Each row was made from one path, in order. Every step used is in the known rows, and no mark comes twice. Write each row's path.
In the rows, 128 means zero.
Known rows:
Z L E K: [137 123 136 121 189 132 157 138 161 128 108 143 151 144 126 137 119 108
 120 173 122 117 120  70 184 105 154 153 196 130  96 126 135 184]
L E: [116 125 156 124 162 138 135 124 156 136  99 161 143 144 108 157 117 166
 121 180 121 118 130  93 184 114 156 157 199 126 100 179 155 178]
Y Z H: [112 124 112 123 142 144 130 158 144 129 144 124 149 127 100 100 137 179
 145 160 121 115 159  84 173 109 151 164 177 117  94 214 183 132]
Z K E L: [116 122 120 133 165 130 144 111 151 136  96 126 143 137 133  96 117 231
 116  87 132 130 140 109 131 100 163 163 202 112  95 108 177 135]
K Z H: [109 144 119 132 176 158 129 152 143 116 122 153 146 131  91  91 138 151
 134 160 118 108 145  95 179 103 191 168 167 123  86 212 142 126]
V N K: [125 144 163 112 112 140  93 162 156 108 111 132 146 108 111 107 133 135
 136 236 103 140 141  87 214 107 142 151 184 117  75 142 168 144]
K Z: [107 140 126 127 153 150 140 138 146 117 110 168 140 133 106 132 134 148
 135 170 112 127 120 108 184  87 185 161 176 122  86 168 144 152]
C V Z: [124 122 170 134 147 139  95 109 162 140  96 164 126 143 128 144 123 174
 100 162 105 129 144  91 163 120 127 149 214 121 104 171 168 126]
E K N: [118 150 157 119 135 144 150 128 147 138 114 116 132 128 129 133 127 141
 127 148 118 143 134 100 232  80 181 167 203 124 111 102 123 157]
H Z Y: [125 174 118 135 124 144 103 144 147 120 112 130 141 127 128 145 127 150
 140 178 113 135 153  73 117 124 184 134 148 126  86 155 169 178]
D V N K E L: [113 130 178 119 170 132 101 170 156 112  91 128 139 101 105  79 126 144
 113 155 125 134 137  94 204 100 112 170 194 113  82 101 203 111]
N K Z Y: [110 183  98 130 158 145 127 138 138  99 101 151 132 118 107 104 139 102
 147 206 128 138 133  90 180  88 184 149 139 120  87 148 173 143]
Y Z K: [110 128  95 127 100 129 126 108 144 137 125 140 148 129 107 125 142 206
 157 132 113 136 147 102 141 111 141 155 170 113  97 177 177 156]
L Z: [129 103 122 121 112 142 122 133 151 130 110 151 132 134 131 152 119 191
 115 169 127 145 136  78 178 107 172 162 213 122 108 146 181 152]
D V Z K E L: [113 123 141 144 167 133 112  94 153 148  78 138 132 136 122  98 114 234
  95  45 133 127 152 106 111 114 117 167 220 109 112 133 188 107]
N K Z: [113 166 130 119 166 149 131 153 139 101 103 154 135 118 102 114 136 114
 144 217 113 128 122 102 205  83 185 156 174 121  83 159 159 127]
L W: [106 117 149 124 170 150 133 160 148 137 110 140 125 128 111 182 132 168
 122 146  98 134 132  94 147 146 118 154 214 118  92 141 143 142]
N K: [118 153 142 116 153 144 120 164 146 112 101 131 130 119 113 130 121 146
 131 211 112 136 131  90 199  99 162 149 196 117  89 151 181 127]
E L: [120 125 147 125 167 141 144 147 162 132 100 145 143 135 115 151 111 189
  98 126 122 139 126  98 158  86 164 167 187 124  96 145 192 154]
C V D: [110 120 166 129 143 136 115 134 164 121 111 169 109 126 106 131 138 134
 129 180  97 131 131  97 211 116 122 147 181 120  84 144 215 136]
Y Z: [108 120 121 117 112 134 138 151 147 129 130 143 142 128 114 142 133 172
 147 164 112 133 135  97 176  95 144 158 185 117  94 168 185 154]
E L W: [110 116 159 122 203 148 149 155 161 141 102 135 135 131 113 183 119 178
  98 107 111 137 129  95 130 133 124 168 204 122  97 126 172 145]
C V N: [121 113 174 129 126 133  78 129 170 129 105 171 142 122 107 125 145 155
 119 195  97 136 141  86 193 123 114 151 177 124  77 144 163 152]
K N: [111 153 159 125 108 143 129 115 147 143 111 140 127 129 121 158 125 182
 121 134 117 139 129  97 195  93 180 166 206 128 102 128 152 141]
Y Z L: [125 124 106 121 116 123 145 149 150 124 138 146 145 129 123 143 131 158
 140 152 112 127 120  73 136 103 144 149 182 126  81 141 192 140]
V C: [127 129 161 114 133 143 109 155 162 118 104 142 129 126 122 154 101 196
 121 173  97 125 128  90 210  97 163 162 208 120  86 127 177 141]
Y Z L E K N: [128 145 133 112 138 121 168 104 151 144 139 132 150 138 131 135 133 105
 143 146 135 121 122  75 204  93 153 166 189 136 107 104 143 173]
N K Z H: [113 169 120 123 192 159 119 164 135  99 118 138 141 117  88  74 139 119
 143 208 120 110 147  89 209 101 190 163 164 120  82 205 160 105]
K Z Y: [105 156  97 139 149 144 135 123 145 113 106 165 135 132 110 121 139 139
 137 161 126 136 132  95 152  93 189 154 142 122  89 156 155 166]
H Z: [130 156 146 123 128 150 106 158 148 122 116 133 145 126 125 153 122 161
 140 189 100 125 141  86 144 120 179 144 184 125  81 165 155 162]
D V Z: [112 128 163 136 137 146  96 138 153 142  88 155 122 130 105 152 121 183
 103 125 107 132 144  93 160 117 119 159 218 117 111 184 174 122]
Z K: [116 134 114 137 128 140 114 108 149 137  99 145 141 131 109 136 132 211
 134 131 110 135 144 100 145 116 156 153 184 116  95 164 157 153]

Write each row's path:
[129 111  94 132 100 138 110  90 147 137 104 150 137 134 124 136 129 225
 127 134 129 146 149  84 147 122 166 157 199 118 110 156 175 154]
L Z K
[126 192 133 134  86 142  88  79 140 145 114 127 143 125 128 147 133 191
 150 131 107 131 154  93 130 130 191 151 179 130  93 136 139 152]
H Z K N
[122 123 155 117 187 143 157 136 158 134 104 138 148 144 116 131 120 124
 127 187 123 122 132  94 221  98 157 161 198 123 110 157 127 193]
L E K
[126 134 152 131 141 156 105 136 154 133 119 127 142 142 117  97 115 195
 106 157 115 115 169  85 152 123 160 159 218 119 103 215 157 116]
V Z H
[118 149 167 117 160 141 153 105 152 150 109 133 140 140 124 141 123 131
 128 163 129 126 131  97 243  93 173 172 207 130 119 122 117 184]
L E K N
[141 159 131 127 127 138 108 160 150 119 121 137 148 127 134 156 119 144
 133 178  99 119 128  60 107 129 178 135 180 134  68 134 164 150]
H Z L
[112 141 171 123 136 139  75 171 153 114  94 148 135  97  84 120 143 126
 128 200 104 139 140  84 218 117 106 159 177 116  83 157 184 126]
D V N K
[112 151 106 130 199 143 160 108 151 118 104 156 148 143 110 109 137  88
 142 184 139 124 134  95 201  89 177 158 143 125 107 155 116 209]
L E K Z Y
[149 153 139 119 174 138 133 144 156 124 118 128 162 138 135 139 119  91
 137 201 111 107 130  60 154 127 174 140 183 137  85 132 130 192]
H Z L E K
[114 116 148 122 176 135 158 156 154 127 103 132 137 136 140 109 106 195
 106 122 131 130 127 104 162  84 168 166 215 117  92 106 181 133]
K E L
[129  92 120 123 171 144 137 145 150 128 121 114 144 137 139  74 108 216
  94 113 155 122 157  77 164 104 182 180 220 119 108 135 199 115]
K E L Z H
[117 139 128 121 174 153 159 150 146 112 114 144 143 130 115 109 137 103
 142 182 113 129 123 108 221  72 180 163 177 118  98 143 115 166]
E K Z
[133 111  98 131 130 136 124  85 159 142  96 145 146 136 123 139 116 234
 102 100 142 148 143  86 130 108 169 170 190 123 116 137 204 161]
E L Z K
[107 117 167 132 122 140  80 159 160 129  97 166 141 109  85 136 142 160
 120 153 101 137 139  89 193 118 108 164 180 119  86 162 171 149]
D V N
[115 140 143 112 158 138 135 175 136 106 106 114 125 120 137  90 119 158
 138 202 120 127 134  96 204  95 170 149 220 109  85 113 170 110]
N K E
[126 119  93 133 111 135 123 120 150 128 104 145 127 134 134 145 125 185
 117 157 142 154 146  67 152 113 168 152 179 123 111 135 193 170]
L Z Y
[128  91 128 117 147 133 153 135 152 129 106 131 136 138 154 112 105 215
  97 122 148 139 131  87 166  87 178 172 228 120 108  90 202 137]
K E L Z
[134 117 128 108 162 135 144 149 146 112 104 115 131 127 151  94 104 180
 109 164 152 141 134  85 189  85 180 167 226 117 103  85 216 114]
N K E L Z
[108 155 108 128  74 128 127  73 139 152 130 133 142 127 116 132 144 208
 157 105 121 140 146 106 162 105 155 166 177 121 105 141 166 146]
Y Z K N
[133 119 119 113 189 143 134 161 144 110 116  98 138 124 137  54 109 185
 106 163 160 123 158  72 190  99 186 174 217 118 104 130 218  93]
N K E L Z H
[114 125 164 124 155 143  91 167 159 125  86 157 120 116  93 165 110 191
 114 133  98 126 127  88 210 107 128 168 203 118  95 141 193 128]
D V C
[130 141 110 125 176 142 165 153 150 107 118 153 146 131 123 109 135  87
 136 168 112 123 109  84 180  81 181 155 174 127  83 117 123 154]
E K Z L
[131 121 100 132 143 135 136 113 160 132 100 143 137 136 133 148 112 195
  94 120 154 158 142  69 134  96 175 164 168 128 115 123 222 172]
E L Z Y
[112 121 113 134 135 133 128 115 141 131 104 129 134 133 134  91 129 224
 141 120 119 126 145 105 147 113 159 151 211 107  89 124 148 133]
Z K E
[142 156 142 125 152 133 114 135 156 127 113 152 155 139 128 165 116 131
 131 189 110 105 129  58 114 143 176 138 182 140  75 158 158 175]
H Z L E
[119 140 149 113 192 136 150 167 147 112  99 110 134 123 137  91 105 162
 114 165 135 130 128  97 189  81 167 161 210 114  89  97 199 111]
N K E L
[126  96  91 129 104 131 121  99 139 132 108 132 132 136 149  95 126 235
 134 124 137 137 150  90 151 120 169 157 223 111 106 111 164 136]
L Z K E
[108 115  93 125 109 123 141 116 136 131 130 124 143 130 132  82 138 216
 165 124 121 126 148 109 145 108 141 154 194 105  90 134 170 136]
Y Z K E
[120 159 155 145 110 134  79  31 155 163  93 157 123 140 131 130 135 211
 111 107 114 135 156  97 144 129 136 156 206 125 113 138 150 117]
C V Z K N
[135 151 138 125 160 144 112 167 147 125 125 131 141 124 131 187 130 132
 132 158  87 119 129  60  73 175 135 135 193 133  68 116 142 144]
H Z L W
[128 166 116 135 114 144  88 112 145 130 108 133 151 127 120 139 132 191
 151 160  99 124 154  90 112 135 173 140 169 120  85 166 152 163]
H Z K
[122 140 122 130 177 134 146 116 154 121 106 188 148 143 109 140 129 120
 127 171 124 106 107  81 154 111 179 156 176 136  80 160 143 162]
K Z L E
[117 172 121 127 119 139 101 130 151  93 109 150 147 107 104  79 150  91
 150 229 120 142 139  88 193  98 165 149 124 121  73 141 159 158]
V N K Z Y
[128 152 123 131 150 137 116 115 147 130 107 115 155 132 143 100 117 210
 134 110 122 121 150  99  96 120 177 151 186 118  83 110 168 149]
H Z K E L
[109 162 150 148  97 140  80  60 147 164  86 151 122 131 108 140 132 217
 112  65 116 137 154 100 145 127 128 167 210 121 122 155 157 113]
D V Z K N
[123 142 111 133 150 138 142 139 149 111 114 175 144 132 114 134 132 130
 129 158 111 122 107  82 145  96 184 153 174 131  72 138 152 137]
K Z L
[127 136 107 131  71 137 107  54 142 152 109 141 129 131 132 148 131 227
 125 104 135 152 149  86 169 117 183 168 206 127 120 120 164 144]
L Z K N
[133 125 157 133 193 134 128 126 162 142  89 154 137 144 113 138 118 114
 100 138 121 114 131  70 168 123 112 157 219 127 115 154 145 152]
D V Z L E K
[133 151 152 121 162 131 157 104 155 141 113 137 143 141 133 144 122 110
 120 147 130 121 119  72 203 101 173 163 201 139 106  97 124 172]
Z L E K N
[126 152 117 131 118 138 103 121 136 125 113 117 145 129 144  98 127 199
 157 149 109 116 155  97 118 132 178 139 193 114  80 127 141 143]
H Z K E
[121 138 140 146 147 134  90  96 162 137  91 163 122 142 132 130 129 168
 103 153 121 139 156  78 133 123 125 138 180 122 104 158 178 142]
C V Z Y
